Known rows, with every step that occurs:
q t e z j: [  7   8 -16  -1  -2 -21  15  -7  -5 -22 -26   2 -18  18  17 -24  23   6
  13  24   6 -34 -16  -5 -53  23 -15   0   8  -1]
q t: [ 10   8   9   8   2  -2   3  -4  -3  -5 -22  -1 -12  17  -1 -22  12   4
   1   0 -10  -7 -28   4 -21  11 -16  -3   1 -13]
l j: [  1  12  13   4   9  -3 -29  -9   6   7 -11  -5   7  -1 -22 -14   1   4
 -18 -11 -15 -26  -6   8   0 -13 -12   6  -1 -12]
e t: [  7  12   5   7  11  -5 -25  -3   1 -17  -9   0   2  12   2 -18   4   0
  -4   9   9 -16 -16   5  -3  -1   9   0   0  -5]
s t e z q: [  6   3 -15   2 -25  -9 -18  -3   3 -23 -44 -10  -8  29   0  -8  11  20
  26  13  17 -35 -16  -3  -5   4  13   0  20 -14]
w z j l: [  6 -25  13 -17  48 -23   4  -7  23  -1   2  -2   2  -9   5   2   0  10
 -18  21   3 -12   0  38 -13 -15  -2 -11   8   2]
l j z s t: [  1  12  12 -13  -3 -19 -44   6  14  -5 -33 -10  14  10  -3 -36   3  13
 -15  -9   2 -19   8  15  -3  -2  -5  38   8  -8]
t s: [ 11   6   8  14  12 -10 -17  10   1  -9 -24   2  -3   8   8 -11   7   1
   3   9  10 -11  -3  10 -12   8   1   6   4  -4]
w z: [ 14  -6  11  -5  29   1   2  -7   6   7   0  -3  -4   7   1   0   1   1
  -4  12  -6  16  -5  30  -7 -12   9  -7   7 -12]
s t e z j: [ 12  -5 -17  -3  -2 -24 -14  -5   4 -21 -34  -5  -2  17  11 -15  16  11
  16  36  26 -37  -5   0 -42   8   9   2  18   4]
z j: [  1 -20   8  -4  23 -20   1  -6  17  -8   1  -3   3   8   3 -14   9  10
  -9  20  -1  -2  -6  19 -16  -1  -2   5   1   7]
w z k: [ 19   1  37   4  27   0  13  -8  -1  -3   5  -5  -4  18  11   9   2   6
  -9  -4  -6  21   0  37   1  -5   6 -16   8  -5]
s t e z w: [  8  11  -9   0  -3   7 -17  -6  -4 -22 -38 -11  -7  21  -3 -33  10  21
  23  30  24 -34   8   0 -35   0   9   8  18  -6]
l j z q t e: [ -4  19  -3   1 -30  -5 -22 -10   7 -13 -34  -6  -6  22 -16 -57  13  22
 -13 -22  -6  -8 -16   2  -1   6 -25  28   1 -23]
w z e t q: [  9  14 -10   1  18 -11 -12  -7  18 -24 -19  -5  -9  22   8  -4   3   2
  18  -5   7  -8 -28  20 -11   2  23 -16   9 -17]
j z s t: [  9  -2  12 -13  -2 -18 -27  11  14 -11 -29  -5   7  18  14 -32   6  14
  -4   9   9   1   5  19  -7   6   9  33  11  -2]
k z q t e: [  0  24  -2  -3 -21  -9   8  -4  11 -21 -41   5 -14  20  -5 -45   5  15
  24   2  -3   2 -28  -3 -16  14 -15 -26  -1 -20]
w z q t: [  5  -6   6  -8   5  -1  21  -1   8  -4 -20  -5 -22  28   3  -7   7  15
  10  -5 -14  21 -30  30   2   3  -8  -7   4 -23]
k z e t s: [  8  43   2   8   6 -20 -20  22  28 -34 -33  14   1   4  14 -30  -5  -7
  24  -6  21 -13   2   3 -26  13   7 -29   1  -3]
k z s t e: [ 12  27  -2 -14  -2 -26 -20   1  12 -23 -53   3   2   9   6 -38  -2   9
  25  24  15  -9   2   3 -30  14   6 -18   9  -8]
t e: [ 12   9  -3   6   5  -6 -15 -18  -3 -12 -21  -5  -3   7  -7 -24  10   8
  -1  15   4  -5  -5   1 -15   1   1   0   6  -7]
q t e: [ 14  19  -7   8  -4  -7  -3 -15 -10 -15 -37  -1 -17  17  -4 -34  18   8
   8   9   1  -8 -21  -5 -30  17 -17  -4   2 -14]
w z e t: [ 12  19  -2  -3  27 -12  -1  -4  23 -19  -7   0  -6  11   5  -7  -2   1
   7  -3   5  13  -3  27  -9  -2  15 -17   4 -11]
k z: [  6  11  17   1   8  -3  -4   3  17   0 -10   4   6   0  -5 -24  -8  -6
   4   7  -7  -3  -8   5 -15 -10   0 -25   1  -4]
e z: [  6   3   6   5   5  -1  -3   3   0  -1  -4  -1  -1   9   5   5   7  -4
   3   7  -8 -34  -9   2 -14  -5   5   2  10  -2]
s t: [ 15  -5   6   5   5  -5 -25  -2   5  -3 -31  -8   2  15  -7 -11   8   9
   7  11  11 -14 -17   9 -11  -4   7   0  12  -9]
e z j l: [ -1 -15   9  -5  25 -27  -2   2  17  -9  -2  -1   5  -6  12   8   6   6
 -10  16   1 -61  -4   9 -20  -7  -4  -3  12  10]
e z s: [  1  12   9 -10  12 -19   5   9   1 -11 -12   1  -4  12  21   5   6   1
   9  10 -15 -30   1   8 -11  11   6  13   7   0]
k z s: [  0  18  19 -14  14 -22   2  10  18  -9 -18   6   3   0  10 -22  -7   0
   9   9 -14  -1   2  12 -12   7   0 -13  -3  -3]
s t e: [ 18   6  -8   6  -3  -9 -31 -15  -2 -14 -44  -7  -3  14 -10 -27  12  12
  10  22  21 -13 -10   1 -22   3   6  -3  13 -10]

Rows:
[  6  13  41  11  -3   1 -26  -5   6  -2   3  -8  17  13  -4 -29   5   8
 -37 -30 -11  -8  10  16   8 -11 -11  20   4  -1] : l j z k
[ 15  29  -6   3  26 -16 -13  12  20 -25 -26   5  -9  11  17  -7   2  -2
  16   0  22   6   5  28 -17  11  16 -11   6 -11] : w z e t s
[  6  35   5   2   6 -14  -8   5  33 -26 -15   7   6   2   2 -30  -9  -5
  17  -8   3  -8  -7   3 -17   1   6 -34   1  -5] : k z e t
[ 25  21   9  14 -13  -8 -17  -7 -15 -25 -38 -10  -4  27  13  -3  16  10
  14   6  21 -38  -3  -1 -23  13  11 -11  20  -2] : s t e z k
[ -5   1  11   0  13  13   5   5   4  -9  -3  -3  -3  14   2 -16   5  14
   6  14  -3 -29   7   7 -17  -5   3  10   8  -2] : e z w
[  3   8  -2  12   2  -5 -34  -6  -4 -24 -18  -6  -2  22   5 -16   8   0
   7   6  14 -38 -43   0  -5   3  17   3   6  -9] : e t q
[ 14   9  -3 -13  -9 -23 -31  -1   6 -21 -42  -6   4  19  12 -46  11  17
   0  18  19   0   9  10 -19  12   9  33  12  -3] : j z s t e
[ 13   0  40  12   0   0  -7   0   4  -8   9  -7   9  21  11 -24   6   9
 -26 -15  -5  10   6  20   5  -2   1  16   6   7] : j z k
[  7   5  -6  -5  -7 -22 -23   7  -2 -20 -46  -9  -6  32  19   6  10   8
  29  12   8 -61 -30   0 -20  17  19  12  19 -10] : e z s t q
[  0   0   8   3 -11  -6   9  -1   6 -12 -25  -3 -17  29  -4 -18  11  19
   9 -10 -14  -1 -35  10   5  12 -13   1  -1 -19] : z q t
[ 12  -6  -3 -16  17 -20 -18  -1   5 -12 -41 -10 -11  29  15   4   4  11
  23  16  11 -10 -26  28 -14   8  21   2  17 -19] : w z s t q
[  4  12   6 -10  -3 -23 -26   8  15 -20 -50  -1   0  21  10 -21  -3   7
  31  12  10 -28 -28   5 -21  10  11 -12  10 -11] : k z s t q
[  5  12  -5  10  -9 -12 -29  -2  23 -29 -13  -5   4  24   9 -37   7   6
   1 -16   9 -20 -23   4  -8   4  16  17   7  -5] : j z e t q
[ -9   4  23  -3   9  16 -27  -1  16   0   2 -10  14   5 -20 -57   0  19
 -29  -8  -6  -7  20  17  -2 -21 -13  38   0  -5] : l j z w
[  8   4   1   1   6  -8  10  14   5 -12 -36   1 -27  29  14  -8   9  12
  19  -3   5  15 -22  28  -6  17  -6  -1   6 -23] : w z q t s
[  8  35 -10  -6  -4 -22  11  -2 -13 -25 -43   4 -20  21  22 -18  18   6
  20  11  -6 -32 -12  -6 -37  34 -10   7   7 -11] : q t e z s
[ -4  28  -3   8 -12 -12 -48  -4  24 -23 -19  -7  13  16  -8 -41   4   5
  -8 -33   4 -39 -18   1  -4  -4   5  22   5 -13] : l j z e t q
[  8 -23   7 -13  40 -17  13  -7  17   0   7  -3  -4   6   8  -4   3   5
  -9  25  -1  22  -2  38 -18  -8   5  -4   6   1] : w z j
[ -1  31   3   4  -3 -10 -38  -1  29 -17  -9  -3  15   4 -12 -43   0   5
 -21 -29  -1 -17   7   9  -2  -7  -3  20   0  -6] : l j z e t
[  0   7  16   2  -1   3 -36  -4  13   8  -2  -6  16  -1 -15 -37   2   4
 -33 -15 -12 -14   3  11   0 -20 -11  29   3  -7] : l j z
[ 15  -1   6 -21  25 -19  -8   2   9  -6 -32  -6  -8  16  12   1   1  12
  12  19   5  10   0  34 -12   2  13   1  13 -10] : w z s t
[ -5   8  23  -5  17  11   2   4  20  -8  -6   1   3   3 -10 -45 -10  11
   9  13  -3   5   7  13 -17 -12  -1 -16   0  -2] : k z w
[  1  41   0  11  -3 -17 -50  16  24 -25 -25   3  12   5   2 -44   4   0
 -12 -28  17 -23  14   8  -9   4  -1  26   2  -8] : l j z e t s
[  8  24   0  12  -1 -19 -29  18  23 -33 -22   4   4  14  20 -41   7   1
   1 -13  24  -4  10  10 -15  12  10  20   4   1] : j z e t s
[ 14  14  -5 -10   2 -27 -26  -8   0 -25 -52  -6  -6  17   6 -25   9  17
  16  23  15 -10   0   7 -20  20   9   7  10  -9] : z s t e
[ 14  15   5  14   1  -9  -8  13  -8 -11 -40   4 -18  17  12 -20  16   1
  12   2   8 -13 -20   2 -28  24 -15   3   2 -13] : q t s
[  4  11  -7   3 -17 -10   3 -12  -1 -24 -39  -4 -23  29  -6 -32  15  22
  12   0  -3   0 -30   1  -5  20 -14  -1   2 -21] : z q t e
[ -2   7   1   1 -18  -3  16   7   3 -12 -22  -3 -20  32   6  -2  14  12
  18  -8 -15 -30 -34  -1  -3  13 -10   2   7 -17] : e z q t
